Known rows, with every step that occurs
begam-malunat-zedodo-nula: -46  -213  -156  -170  -180  -207  82  -211  -180  -4  490  -72  -39  -170  -220  -404  -163  -171  -184  -428  -139  -84  403  -379  106  60  24  -117  -104  175  -376  357  89  116  -428  -141  150  -98  -189  110  350  -188  402  -94  25
foded-zedodo-malunat-begam: 36  -32  27  -231  -5  -226  130  -75  170  258  107  -12  -325  -124  294  -350  -65  -140  -171  -289  -175  -118  223  -516  111  129  176  -82  -265  132  -313  153  -65  60  -563  -500  297  -29  -197  222  196  -2  342  -317  -153
kipip-burik-ladod-sizo: 254  -99  46  -199  142  -313  -205  139  -265  234  -250  -469  27  83  -301  -365  -507  -293  137  -433  -36  -90  282  -138  529  221  248  -187  -105  -307  -197  -155  189  9  -41  -399  116  273  171  507  -495  157  59  -40  169
dere-kipip-sizo: -91  -29  -117  -184  360  89  -167  92  164  96  -238  -481  143  121  59  -280  -225  -227  315  -66  -165  -103  424  -309  402  167  499  -352  -205  -299  -245  -21  239  353  -261  -266  65  158  148  212  -285  -22  243  29  98
nula-zedodo-malunat: -20  -104  -153  -302  -164  4  31  -225  172  192  50  30  -252  10  101  -5  -6  -404  -273  -482  -208  -6  218  -539  296  274  207  -228  -223  62  -352  144  23  212  -558  -129  215  -56  -74  209  -77  164  240  -291  -34
ladod-sizo-dere-kipip-burik-foded: -11  -194  -206  -76  375  -207  -422  119  -68  124  -526  -533  252  70  68  -367  -369  -117  337  -171  -89  -181  497  -141  598  25  490  -465  -170  -431  -168  -345  411  205  -47  -333  22  167  142  530  -540  -39  -47  57  25
kipip-burik-foded-zedodo-nula: 75  16  -220  -142  66  -507  56  -84  -73  128  38  -146  99  -372  -152  -570  -57  103  -138  -210  57  7  321  -265  423  357  305  -249  -225  -117  -424  113  124  22  -362  -564  117  -63  -80  247  -181  -95  213  -237  -63
ladod-sizo-kipip-dere: -157  -152  -15  15  246  -194  -5  116  -183  127  -46  -456  14  231  200  -315  -261  -415  227  -327  -149  -311  346  -189  447  113  494  -464  43  -164  3  -236  333  314  48  -289  100  96  103  463  -503  122  11  5  220
malunat-zedodo-foded: -215  -234  -86  -90  -152  -288  86  -96  -160  152  430  -238  -97  -84  -189  -258  -230  -130  52  -446  -72  -178  253  -156  129  -83  67  -131  -244  80  -364  199  -54  -4  -459  -418  175  -45  -181  191  297  -19  363  -103  53
begam-malunat-zedodo: -67  -128  -98  -276  -86  -273  -98  -178  -230  3  427  -219  -57  -128  -185  -309  -246  -307  13  -458  -143  -124  456  -341  90  -53  151  -175  -61  143  -346  315  -2  127  -412  -101  184  -23  -76  250  234  -136  353  29  83
dere-kipip-ladod: 17  27  -43  -151  229  -95  -164  158  174  143  -225  -496  139  66  -25  -239  -116  -292  202  -52  -212  -27  426  -273  378  123  505  -169  -184  -440  -187  -51  282  239  -228  -325  243  175  179  205  -292  103  223  -20  163
ladod-burik: 78  -173  -218  -143  137  -219  -205  -139  -63  18  9  -404  -17  63  -184  -301  -179  -250  124  -394  -25  -228  194  -129  251  225  343  -78  -60  27  -193  3  176  76  -418  -325  193  -82  31  314  -269  25  49  12  -30
ladod-sizo-burik-dere-kipip: 45  -351  -32  -71  318  -98  -446  96  -89  206  -266  -458  209  141  25  -361  -364  -81  316  -297  -150  -208  558  -118  576  78  401  -248  76  -345  -81  -343  492  135  43  -185  159  174  66  424  -504  -39  58  140  70
sizo-dere: -110  -136  -93  -44  95  -176  -85  -46  -95  -57  -149  -511  207  136  -25  -260  -78  -178  211  -188  -87  -200  224  -199  240  105  360  -349  -195  -139  -101  -186  190  -16  -308  -161  118  136  -95  352  -159  -86  91  0  -23
nula-zedodo: 3  -66  -108  -249  -153  -80  -16  -211  15  114  -63  -141  -105  41  28  -13  6  -325  -9  -458  -106  -32  368  -458  198  279  270  -314  -172  21  -281  185  112  121  -452  -45  203  66  -58  245  -118  134  191  -155  83
kipip-dere-burik: -93  -10  -6  -157  126  -60  22  42  -24  -20  49  -332  266  -83  -137  -304  -38  -188  118  -270  -168  -121  246  -253  402  232  474  -476  -156  -217  -239  -97  160  69  -255  -391  147  -65  85  439  -362  39  -105  -16  170
burik-ladod: 185  -29  -26  -105  53  -258  -130  99  -220  50  -74  -442  -21  137  -285  -357  -240  -345  43  -409  -109  -35  263  -221  341  218  237  -199  -162  -272  -186  -43  197  -77  -278  -270  70  239  -33  225  -174  31  311  -33  45
malunat-zedodo: -144  -156  -38  -192  -116  -270  -106  -130  -180  79  213  -297  -105  -84  -102  -167  -260  -250  92  -426  -90  -239  438  -332  66  -31  159  -167  -168  47  -204  277  19  69  -472  -183  188  -42  -157  208  186  68  242  20  37
dere-kipip: -7  -163  -59  -92  143  -73  -189  59  169  98  -243  -343  91  65  -106  -237  -68  -312  242  -131  -179  -62  407  -234  146  69  447  -259  -195  -261  -182  0  245  185  -329  -238  146  14  7  194  -79  -13  260  8  29
dere-burik-kipip-ladod: 32  71  -148  -269  327  -138  -86  185  61  153  -183  -416  130  -64  -53  -169  27  -115  263  -219  -178  -26  503  -188  442  412  458  -221  -141  -465  -78  -119  199  105  -154  -398  243  -15  269  332  -485  258  178  -28  261
kipip-ladod-sizo-burik: 50  -57  -48  -133  158  -205  -160  40  -248  281  -58  -539  -7  165  83  -217  -364  -178  128  -297  -96  -195  529  -134  709  115  368  40  -68  -276  -81  -291  247  194  -2  -353  332  224  226  472  -707  134  71  -63  191
kipip-sizo-ladod-burik: 86  70  -180  -123  436  -105  -156  -98  -344  -134  -131  -759  49  172  -14  -406  -432  -128  259  -272  -32  -259  193  -135  634  307  397  -141  -29  -186  -169  -208  156  255  -312  -418  129  285  371  415  -573  104  37  -13  75
foded-zedodo-nula: -34  -62  -79  -50  -67  -319  183  -67  -79  241  54  13  46  -185  44  -465  64  74  -23  -186  -16  -10  261  -337  159  384  277  -50  -187  107  -292  207  164  -72  -530  -389  211  -14  -178  129  157  -47  251  -264  -141
ladod-sizo-kipip: -86  -199  -71  -28  193  -189  -112  74  -216  191  -84  -414  -104  173  171  -291  -229  -402  269  -349  -87  -259  461  -80  228  47  416  -294  24  -154  -2  -169  298  285  -38  -271  165  78  53  391  -394  112  209  -19  192
kipip-sizo-dere-burik-ladod: -14  106  -113  -232  424  74  -171  174  -252  -80  -207  -697  367  65  -7  -357  -322  -27  360  -203  -102  -100  343  -204  613  377  400  -481  -124  -434  -163  -351  287  28  -198  -310  20  338  244  471  -569  -14  31  26  103
kipip-sizo-dere: -184  9  -146  -164  337  -22  -47  -22  -121  -59  -120  -619  223  174  102  -259  -266  -90  258  -116  -88  -238  267  -283  510  226  439  -443  -215  -172  -187  -208  201  180  -265  -184  22  295  63  339  -405  -71  101  29  45
sizo-ladod-burik-foded: 180  -31  -319  38  290  -401  -329  -155  -417  -240  -140  -680  -14  39  -147  -504  -287  -148  165  -450  -9  -183  260  -39  529  179  354  -151  -40  -279  -195  -204  224  113  -358  -491  124  60  197  383  -429  22  84  -48  -80
malunat-zedodo-nula: -145  -265  -118  -72  -190  -195  102  -161  -120  84  299  -121  -78  -133  -162  -288  -145  -101  -149  -398  -87  -213  390  -338  105  116  34  -99  -193  82  -250  310  114  99  -495  -201  128  -115  -293  25  294  6  286  -125  -43
dere-burik-foded: 15  38  -327  -214  113  -172  -258  -21  -91  -78  8  -292  132  -243  -98  -392  -12  -115  79  -336  -80  -41  498  -109  329  144  389  -433  -211  -279  -322  -68  194  37  -336  -459  143  -143  -28  319  -302  -69  144  -58  66
dere-burik-foded-zedodo: -4  142  -262  -251  116  -299  -233  2  -188  86  -28  -157  168  -386  91  -484  21  58  186  -280  -31  26  506  -226  324  285  462  -346  -123  -188  -350  26  153  -69  -441  -545  218  -135  30  374  -205  -36  140  -139  -35
burik-dere-kipip-ladod: 37  24  -8  -124  384  -119  -253  253  176  38  -192  -560  288  -5  -18  -397  -160  -126  149  -82  -224  -15  350  -239  468  207  489  -245  -30  -522  -208  -128  460  100  -99  -230  137  294  42  166  -290  66  160  118  212

Rows
-186  -78  25  5  204  -212  127  30  -40  -61  124  -524  88  109  -11  -308  2  -401  149  -223  -162  -244  239  -235  301  202  507  -502  -36  -187  -26  -175  258  292  -80  -278  65  14  55  310  -359  8  174  -8  192 -> sizo-kipip-dere
175  -85  -114  17  218  -282  -214  -139  -364  -134  -158  -628  11  125  -148  -404  -279  -205  230  -404  -15  -218  156  -40  346  228  351  -8  -16  -188  -102  -179  178  76  -382  -413  215  121  252  423  -363  135  52  -46  -12 -> sizo-ladod-burik
32  -67  -153  -134  349  -283  -83  232  -22  311  -283  -457  -101  235  125  -130  -239  -242  233  -287  -182  -158  470  -235  630  279  451  -119  -132  -371  -11  -99  251  194  -48  -273  191  199  218  321  -514  303  156  22  222 -> burik-kipip-ladod-sizo
-140  -192  -134  -213  -121  -303  71  -155  -216  66  607  -159  -52  -135  -285  -422  -216  -205  -4  -450  -126  -71  296  -209  134  -110  49  -121  -133  176  -490  253  -50  27  -407  -334  199  -45  -106  258  349  -194  471  -85  100 -> begam-malunat-zedodo-foded
73  -73  -196  -207  253  -255  -289  45  160  46  -248  -423  186  -139  -234  -371  -149  -220  139  -151  -73  -26  447  -185  369  106  463  -419  -249  -422  -334  -57  255  263  -203  -411  58  -37  100  283  -331  -67  240  -6  53 -> dere-kipip-burik-foded
132  -85  -17  -17  223  -200  -231  227  -377  144  -163  -547  -96  271  -2  -389  -389  -439  275  -460  -102  -135  438  -111  414  183  295  -247  61  -352  15  -257  375  136  -1  -286  80  282  160  393  -451  155  269  -16  153 -> burik-ladod-sizo-kipip
-82  165  -148  -152  176  -286  -45  51  -123  24  83  -258  279  -281  70  -495  -15  22  138  -263  -110  -42  367  -343  568  314  529  -490  -117  -238  -332  -38  179  -16  -312  -533  123  -99  98  442  -321  -68  -62  -112  21 -> kipip-dere-burik-foded-zedodo
113  6  -126  -151  350  -120  -266  96  150  92  -217  -597  127  81  -48  -290  -218  -245  265  -148  -172  -83  379  -190  451  219  525  -39  -48  -356  -142  -92  369  235  -257  -394  261  80  290  252  -437  104  80  0  97 -> dere-kipip-ladod-burik
159  -124  -120  64  447  -351  -133  -23  -246  -126  -283  -717  52  267  -161  -340  -196  -171  340  -384  -114  -264  132  -182  652  386  434  -217  -6  -298  37  -269  202  136  -214  -395  59  90  374  428  -511  219  -41  26  31 -> sizo-ladod-burik-kipip-dere
-124  -58  -197  -26  338  -168  -191  150  -232  56  -28  -451  115  -12  213  -418  -192  -272  241  -364  -149  -218  521  -109  594  129  547  -597  24  -329  -80  -324  387  297  44  -471  78  -54  204  546  -687  67  -14  8  218 -> ladod-sizo-kipip-dere-burik-foded
180  69  -268  6  288  -531  -293  -142  -471  -96  -135  -551  5  -78  27  -581  -258  16  267  -398  41  -98  291  -142  514  263  402  -65  26  -183  -202  -141  208  -10  -473  -578  172  109  284  428  -341  48  89  -117  -154 -> sizo-ladod-burik-foded-zedodo
13  29  -50  -142  161  -222  -94  141  -155  274  -87  -434  -45  146  140  -226  -347  -262  87  -273  -132  -156  416  -171  560  111  397  -33  -135  -242  -166  -86  243  171  -116  -359  280  271  144  379  -473  210  52  -41  229 -> kipip-ladod-sizo
-40  37  -232  -219  430  -152  -315  -13  -77  144  -188  -485  208  -64  164  -407  -244  106  373  -65  -91  -77  669  -344  721  245  534  -333  -99  -327  -267  -143  288  291  -258  -414  104  104  255  310  -466  -197  288  -34  -82 -> dere-kipip-sizo-burik-foded-zedodo
-50  108  -277  -121  57  -460  -142  -66  -180  115  11  -202  -2  -207  102  -503  -84  -30  85  -285  -13  -18  430  -307  377  191  415  -264  -171  -87  -349  124  139  -39  -469  -429  137  -7  -123  219  -44  -121  280  -133  -121 -> burik-foded-zedodo
-71  -65  -94  -217  371  -74  -173  -34  -117  -22  86  -621  226  81  -81  -352  -326  44  137  -236  -82  -238  382  -221  707  276  377  -335  -4  -220  -228  -262  257  207  -48  -205  60  276  34  317  -579  -127  170  112  155 -> kipip-sizo-burik-dere
97  -243  -287  -139  322  -296  -184  -28  49  65  -175  -438  -66  144  -171  -216  -111  -186  250  -417  -81  -237  278  -181  353  350  377  -133  -56  -103  -32  -18  224  116  -319  -285  105  -131  102  280  -335  92  144  68  -22 -> ladod-burik-kipip
28  -309  -101  -79  77  -188  -237  -92  -257  265  -92  -368  -29  194  -2  -214  -329  -170  215  -413  -59  -280  521  -101  495  28  322  -141  -36  -83  -94  -254  219  153  -105  -255  250  72  51  466  -503  6  65  -17  60 -> ladod-sizo-burik
122  53  -119  -307  111  -419  10  -110  140  155  74  -146  -189  -331  63  -435  -160  -75  -230  -285  -71  -82  282  -426  359  137  207  -270  -309  -85  -457  70  -52  171  -373  -675  199  -91  -106  322  -156  -81  273  -282  -80 -> kipip-burik-foded-zedodo-malunat-begam
-31  -347  -85  -36  302  -268  -155  47  -142  287  -202  -447  40  310  -1  -149  -276  -137  306  -408  -141  -314  478  -255  778  205  408  -297  -18  -221  44  -338  268  210  56  -243  105  35  176  498  -638  66  1  65  77 -> ladod-sizo-burik-kipip-dere
96  -134  -70  -318  -171  92  102  -251  304  120  57  -6  -458  33  188  -4  -34  -397  -375  -498  -261  -94  285  -639  178  154  42  -282  -320  86  -325  167  -37  299  -521  -211  253  -45  -214  184  43  136  293  -331  20 -> nula-zedodo-malunat-begam
35  99  -184  -152  222  -442  -236  44  -386  351  -36  -472  33  -38  286  -360  -354  48  146  -307  -35  -99  638  -239  876  171  433  -2  -13  -281  -187  -239  279  105  -93  -491  307  217  255  455  -653  43  105  -116  63 -> kipip-ladod-sizo-burik-foded-zedodo
88  -43  -53  -117  191  -87  -247  156  -232  -79  -254  -568  357  55  -163  -364  -133  -85  347  -303  -109  -48  325  -152  366  283  339  -332  -117  -449  -113  -366  297  -180  -253  -291  89  201  108  461  -352  -9  47  -18  36 -> sizo-dere-burik-ladod
-73  52  -216  -122  157  -178  -109  26  -86  -126  59  -366  233  -180  -104  -404  -32  -135  25  -318  -149  -113  359  -246  603  194  500  -569  -167  -299  -304  -126  213  89  -224  -470  55  -108  64  414  -431  -87  -46  -19  106 -> kipip-dere-burik-foded
-52  -42  -291  -123  378  -73  -164  -19  -30  133  -91  -370  230  -89  102  -506  -136  199  228  -51  -82  -47  661  -358  723  366  425  -290  -126  -296  -291  -126  384  303  -286  -449  48  38  148  186  -363  -238  327  -136  -127 -> dere-kipip-sizo-burik-foded-zedodo-nula
196  -115  -39  -40  101  -242  -243  189  -343  193  -225  -418  -92  241  -111  -353  -470  -365  174  -481  -107  -107  351  -171  501  161  238  -183  -67  -260  -135  -138  285  -24  -141  -305  85  307  69  375  -326  115  135  -32  71 -> burik-ladod-sizo
56  67  -169  -235  538  -19  -118  122  -164  -33  -344  -559  133  14  14  -262  -118  -16  464  -217  -127  -100  434  -154  549  456  480  -367  -112  -457  -67  -234  147  170  -195  -391  112  130  414  424  -563  233  168  6  213 -> dere-burik-kipip-sizo-ladod
-5  -57  -130  -95  424  -103  -304  106  90  -22  -363  -754  320  152  24  -298  -197  -109  386  -58  -152  -142  335  -191  518  196  534  -178  -85  -421  -40  -313  452  140  -245  -288  183  172  296  372  -486  7  -24  48  -9 -> sizo-dere-kipip-ladod-burik
62  14  -378  -147  196  -476  -294  -133  -210  52  16  -332  -29  -189  30  -507  -162  -19  138  -419  29  -118  353  -218  436  286  435  -104  -36  12  -301  63  206  -20  -506  -517  166  -103  11  331  -227  -93  102  -89  -230 -> ladod-burik-foded-zedodo
-28  43  -76  -142  272  -81  -201  198  -225  176  -240  -541  249  72  218  -262  -284  -67  319  -197  -135  -139  454  -117  614  164  450  -190  -89  -420  -95  -375  339  44  -72  -384  289  284  260  560  -672  201  -134  -29  210 -> kipip-ladod-sizo-dere-burik
103  76  -144  -113  571  -131  -240  -9  -332  -223  -139  -822  157  124  -24  -527  -448  -22  256  -288  -61  -243  153  -118  694  377  428  -212  83  -302  -196  -247  286  176  -205  -351  50  393  271  389  -593  93  19  108  120 -> kipip-sizo-ladod-burik-dere
77  -172  -175  -114  278  -231  -272  -59  -14  -90  22  -495  123  -6  -188  -460  -205  -114  100  -415  -57  -218  133  -94  360  299  358  -165  72  -92  -204  -68  347  -46  -285  -252  96  60  -89  268  -291  -21  -6  131  26 -> ladod-burik-dere
-11  116  -299  -95  386  -335  -178  18  -145  -86  144  -739  -28  -13  57  -412  -135  -290  113  -296  -83  -191  429  -68  540  230  478  -164  69  -344  -93  -221  408  313  -88  -480  196  -5  269  286  -633  58  255  -24  164 -> sizo-kipip-ladod-burik-foded
